Each row was made from one path, in order. Every step used is in the known rows, and no mark comes twice. Write each row's path.
In the rows, zero is written as 128.
Known rows
a, v, c, x: [124 148 110  92 125  99  51  72  68  64 139 126 158 120 178 100  80 169
 114 108  96 131  93 166 148 148 128 136 127 144 102 116  92 113 155 118
 173 104  65 123 137 119 129 128 132 155 127]
x, v, d, a, j, f: [151 208 148 146 132 134 128 197  98 159 136  95 178 131 120 144 156 137
 151 162  55 103 127 100 157 126 142 104  96 119  89 180 175 122 154 134
 151 163 119 122 105 183 102 127 116 176 106]
d, a, v, c: [143 203 153 104 146  97  71  49  83  71 105  62 142  95 174 121 119 186
 103 154  85  90 129 141 130 155 123 109 137 116  88 116 145 142 102  96
 187 134  87 146 143 112 123 161  85 136 120]
a, v, x: [ 91 154 120 145 108 116  86  98  86 103  87 134 114 109 142 103  78 154
 133 106 106 138  84 139 110 121 135 164  98 111  86 119 164 109 143 111
 139 152 119 144 131  77 150 147 124 108 138]
c, x: [128 122  91 112 111 142  93 124 112 118 138 154 161 150 134 116 118 112
 119 116 102 132 110 152 172 136 138 132 117 156 127 113  97 112 156 140
 144 109 100 119 127 143 144 110 165 152 134]
x, c: [183 132 124 119 129  91  98 114 111  96 114 100 148 152 116 141  97 117
 118 112 123 134 102 166 135 118 140 119 118 120 137 122 130 159 119 109
 130 120  93 144 118 123 130 112 164 101 144]
x, c, v: [180 122 123  82 126 127  69 128 128 106 116 105 166 170 146 171  61 121
 136 130 123 165 117 189 134 143 151 142 102 153 140 133 123 166 140 124
 170 149 140 147  95 103 126 132 176 116 129]
a, v, j, f: [108 155 144 129 111 133 126 171  71 126 107  75 137 102 131 161 126 144
 137 130 113  92  93 155 153 123 101 143 139 118  94 172 134 139 148 130
 115 130 112 134 104 144 146 172 122  93 107]
x, c, v, d, a: [197 209 138 102 157 172  78 113 138  82  85  73 185 128 161 141 114 128
 114 192  58 118 129 167 153 143 155 134  94 150 132 146 164 169 135 104
 194 155 140 168 104 142 130 143 163 146 130]
x, c, v, a: [179 171 142 102 148 171  59 108 133  96  98  84 162 136 148 189  77 132
 117 140  97 110 151 183 135 178 148 121 109 153 139 118 122 170 124 123
 179 161 154 153  95 117 148 162 175 122 111]
c, x, v, a, j: [149 197 125 140 120 129  49 135 100 145 166 170 156 141 130 143 119 115
 123 126  59  78 144 126 162 187 153  93 104 165  94 140 110 101 134 159
 145 160 130 118  82 156 146 158 131 196 131]
c, v: [133 124 122  96 129 152  94 145 140 128 127 130 147 144 153 155  92 134
 143 137 130 159 143 160 131 154 138 152 106 169 130 140 123 143 148 147
 163 161 168 131 104 110 125 137 146 134 113]
c, x, d, a, j: [167 214 105 122  98 108  64 113 117 124 171 164 165 147 116 154 132 117
 138 141  66  67 140 121 168 166 127  90  88 146  87 150 146 108 127 141
 157 176 117 121  94 148 149 155 121 209 122]
d, a: [145 177 135 121 136 148 117  94 138 127  94  82 147 119 132 148 170 131
 110 171  80  90 151 130 161 138 132  96 134 127 114 124 157 143  97 124
 154 137 126 146 129 134 139 149 113 136 122]
c, x, v, d, a: [166 227 114 112 142 186  94 147 104 118 114 106 166 130 187  98 144 135
 100 188  33  97 133 126 203 147 178 133 107 161 123 147 123 118 154 133
 180 130 129 145 121 175 144 129 153 199 143]
v, a: [133 173 145 143 147 167 110 107 134 117 111  99 125 100 130 148 135 134
 110 145  96  80 156 121 139 169 128 110 134 130 126 112 123 136 118 122
 147 143 141 141 120 136 157 165 137 138 108]
c, x, d, a, j, v: [186 185  98 142 103  88  27 127  91 125 146 155 158 151 129 154 110 150
 125 142  55  70 122 127 163 182 140 123  51 159  77 140 147 107 143 133
 154 140 136 120 104  71 143 155 119 201 139]
c, x, v, j, f: [127 159 112 105 104 157 110 217  57 153 139  95 162 163 150 167 133 128
 124 126  95 113 111 132 207 144 144 149 137 166 129 177 104 129 174 147
 120 118 109 127  99 177 134 144 153 149 100]
j, v, a, d: [139 140 123 148 148 139 103  92 109 118  75 106 112  81 150 168 136 170
 106 148  80  62 151 129 128 174 124 136  81 140  68  90 118 124 146 112
 122 180 148 169 136  83 173 182 125 136 119]
c, v, d, a: [158 208 136 111 156 195  96 126 150 107  94  93 177 116 168 128 133 137
 114 203  60 117 152 144 152 152 147 141  99 156 121 151 163 150 138 120
 190 157 164 157 107 152 128 151 133 164 116]
j, v: [143 112 120 146 126 107  89 144 103 135 113 122 120 129 139 135 113 157
 116 132 109 122 107 135 120 142 142 160  82 143 112 119 135 124 148 128
 124 104 147 124 132  52 127 130 121 124 139]
a, v: [121 146 126 124 109 115 105 105 100 116 117 123 108  83 159 116  90 144
 121 129 122 116 107 159 130 123 130 133 126 114  85 122 106 116 136 141
 142 135 124 126 119 113 158 156 126 111 152]
x, d, a: [162 221 120 103 120 134 120 127 126 117 121  90 124 121 157 170 128 153
 115 162 104  78 154 111 167 157 143 116 110 133 121 138 136 137 116 117
 170 154 143 153 125 135 160 161 126 171 111]
x, v, j: [144 177 144 112 115 146  99 168  88 134 145 117 115 151 174 147 140 127
 100 152 105  94 141 122 171 176 152 144 143 175 128 180 122 132 126 135
 107 127 148 152  91 136 132 170 100 142 134]
c, v, a, d: [128 156 126 101 147 176 102  95 138 121  86 113 133  95 165 183 112 150
 122 152  96  91 180 157 127 181 124 128 101 165  85 100 111 138 144 126
 148 219 161 176 113 130 168 193 146 140  97]

Which path is each row?
[188 171 129 160 124  63  24  75  80  94  78 106 186 178  87 147 103 142
 121 112  51 105  87 140 112 146 147 129  50 130  91 118 224 150 111  82
 125 147 107 158 110  27 120 139 124 130 136]	d, a, j, v, x, c
[156 180 144 146 125 111  95  85 135 141 139 133 167 137  88 145 171 108
 129 150  70  82 152 121 129 149 108  69 114 124  80 142 187 128  86 133
 124 174 121 124 101 133 117 160  84 157 125]	d, a, j
[143 175 111 161  96  74  58 152  83 113 140 175 114 159 124 141  57 172
 154  96 112 123 100  89  95 176 148 183  32 140  88 149 175  97 157 103
 136 163 163 138 109  32 129 138 115 179 119]	a, j, v, x, d
[127 206 131 148 103 109 114 164  99 138 122 106 166 149  95 178 121 152
 180 112  91 101 119  94 132 136 121 118  74 104  86 160 207 125 139 108
 149 192 115 131 113 134 125 136 118 171  70]	v, x, d, a, j, f
[171 170 157 141 150  67  39  68  81  94 137 105 167 146 125 137 147 184
 113 134  65  89 134 107 101 181 119 106  80 142  89 134 195 143 104  94
 154 132 104 124 135  58  75 147  54 167 113]	d, a, j, v, c
[181 176 149 132 139 125  35  96 133 108 141 135 179 148 103 179  85 109
 138 129  81 102 141 168 111 184 131  98  89 150 100 144 155 151 114 133
 152 188 153 132  69 114 131 168 131 141 119]	x, c, v, a, j
[130 159 145 110 143  82  82  77  76  70 134 101 123 103 170 108  83 189
 119 119 119 122 114 135 103 145 122 136 137 119  98 126 121 132 127 101
 168 127  85 135 142 101 117 145  93 121 127]	a, v, c
[126 158 130 130 143 155 131  83 128 113  84 111 114  76 147 164 150 144
 115 144  91  60 169 132 127 161 114 111 119 127  82  96 115 126 133 116
 121 195 132 170 136 142 176 180 133 132 105]	v, a, d
[116 195 108 123  90 109  92 135  83  90 120 140  87 109 166 128  35 180
 145 106 129 124  94 116 119 146 152 186  80 117  93 137 138 104 161 105
 157 166 139 153 121  83 172 152 135 148 120]	a, v, x, d
[149 223 124 126 105 119  52 113 132 120 139 143 163 165 124 171  97 149
 159 142  79 107 147 115 125 186 137 127  59 154  80 164 200 127 120 119
 173 218 161 152  79  94 133 167 103 196  95]	c, v, x, d, a, j
[119 192 149 125 115 144 119 152  75 121  89  43 151  99 138 177 151 146
 122 165  76  69 112 158 177 126 105 116 144 113  85 159 156 150 130 121
 128 138 107 150 111 150 157 196 110 102 105]	d, a, v, j, f
[160 158 143 179 141 106  76 160 106 115 148 162 148 116 118  82 115 138
 131 152  67 111  94 111  91 151 125 165  53 143  94 158 168 105 166 114
 124 122 160 109 109  92 101 130 102 169 160]	a, j, v, d
[130 176 138 146 136 141 113 134 107  89 116 131 119  67 170  67  87 139
 115 158  94 120  87 142 115 113 135 169 109 115  96 143 119 112 167 119
 154 128 132 127 128 148 145 150 128 134 165]	a, v, d
[162 205 151 158 147 132  95 107 137 111 135 139 172 110 100 102 166 108
 128 176  44  81 137 113 123 144 114  98  96 124  88 160 193 122 114 113
 135 163 130 124 104 159 115 153  88 180 139]	v, d, a, j
[102 193 126 142 117 129  79  69  90 103  60 100 137 100 146 121 107 164
 122 140  73 107 107 141 139 129 137 143 106 113  76 112 183 125 118 106
 159 165 115 158 131  86 161 166 115 121 126]	d, a, v, x
[111 123 116 166 118 109  77 122  90 118  85 131 135 147 125 120  99 170
 126 106 100 138  96 118 109 142 147 189  65 144 107 112 186 122 145  94
 128 130 144 142 134  27 125 120 120 130 123]	j, v, x
[185 163 132 103 153 159  80 149 131  75 124 110 167 141 159 114  65 119
 134 152  93 163  95 169 122 136 150 171  83 157 149 153 144 154 170 106
 173 142 148 148 100 136 115 116 175 134 141]	x, c, v, d
[122 159 151 160 134 136 128 158 114 154 138 108 164 117  73 175 143 127
 161 115  96  87 137 115 120 137 105  87 109 105  98 139 163 131 132 133
 130 166 122 108 107 160 120 153 124 143  81]	v, a, j, f
[164 213  86  92 107 151  92 121 116 106 128 113 150 133 161 164 117 139
 121 155  77  87 139 133 198 159 147 117 106 149 124 125 112 124 139 133
 182 146 119 153 126 147 168 147 159 191 114]	c, x, d, a
[173 223 118 108 124  85  43  82  95  91 177 140 180 157 134 147 123 147
 134 133  67  75 144 109 152 185 115  94  93 146  92 148 157 115 115 112
 176 170  90 129 106 142 116 150  98 220 106]	v, c, x, d, a, j
[132 165 146 145 120 113 131 145 115 159 123  92 182 135  71 175 169 128
 163 138  78  99 136 122 139 115 106  74 112 102  86 156 188 140 122 134
 132 166 110 120 113 159 114 139 106 147  89]	d, a, j, f
[182 152 139  93 127 142  52 127 107  88 123  95 168 175 147 174  93 111
 105 139 108 115 120 187 148 172 130 152 121 184 137 175 143 177 121 115
 131 142 144 163  68 110 130 177 145 104 128]	x, c, v, j
[135 192 132 125 124 130  97  77  99 118  87  83 124  76 162 136 122 145
 111 171  84  85 125 160 157 130 137 107 125 112  79 120 129 132 114 133
 166 150 121 143 128 121 168 178 109 114 141]	d, a, v
[168 127 120 152 124  81  54 110  76  85  75 104 151 174 115 134  69 155
 119  93  98 142  66 150 113 129 157 173  58 131 123 107 177 143 144  77
 130 115 109 153 125  20 121 109 157 100 140]	j, v, x, c
[140 193 116 112 129 180  75 141  96 136 128 125 138 121 176 149 112 138
  98 139  71  90 149 131 193 180 178 123 127 170 129 117  72 112 150 159
 171 132 135 132 112 152 164 149 164 181 121]	c, x, v, a
[144 167  79  97  99 129  97 152 102 109 161 161 127 148 168 136  75 138
 138 117 121 122 110 134 174 154 147 149 102 154 139 137  79 107 172 135
 163 135 122 130 118 144 161 124 174 184 124]	c, x, d
[103 133 119 116 116 149  77 124 123 115 103 136 158 165 139 141  74 147
 151 109 112 175 127 140 114 151 143 182  86 164 121 127 178 133 152 115
 157 172 156 148 111  78 121 130 138 138  98]	c, v, x
[145 187 151 158 138 136 132 164 116 140 121  95 188 122  87 141 165 125
 165 158  62  99 122 113 131 116 108 100  96 105  92 169 198 130 143 117
 146 165 111 123 116 181 105 134 113 161 101]	v, d, a, j, f
[140 228 135 110 102 144 121 169  71 117 111  48 128 100 152 196 119 164
 124 160  94  61 116 135 184 141 116 134 127 119  89 175 146 144 141 114
 152 151 123 156 105 151 170 200 124 119  93]	x, d, a, v, j, f
[121 139 136 108 120 173 119 194 105 138 118  82 170 150 128 196 123 134
 148 140 119 126 122 153 150 147 110 150 128 157 128 184 150 159 155 132
 132 144 149 138  87 147 118 164 138 111  80]	c, v, j, f
[149 123 109 111 130  94  39  95  70  83 137 133 173 156 159 109 100 172
 110 108  93 130  95 142 140 168 138 155  90 165 128 107 116 124 165 114
 165  87  85 117 148  77 109 106 132 173 118]	j, v, c, x
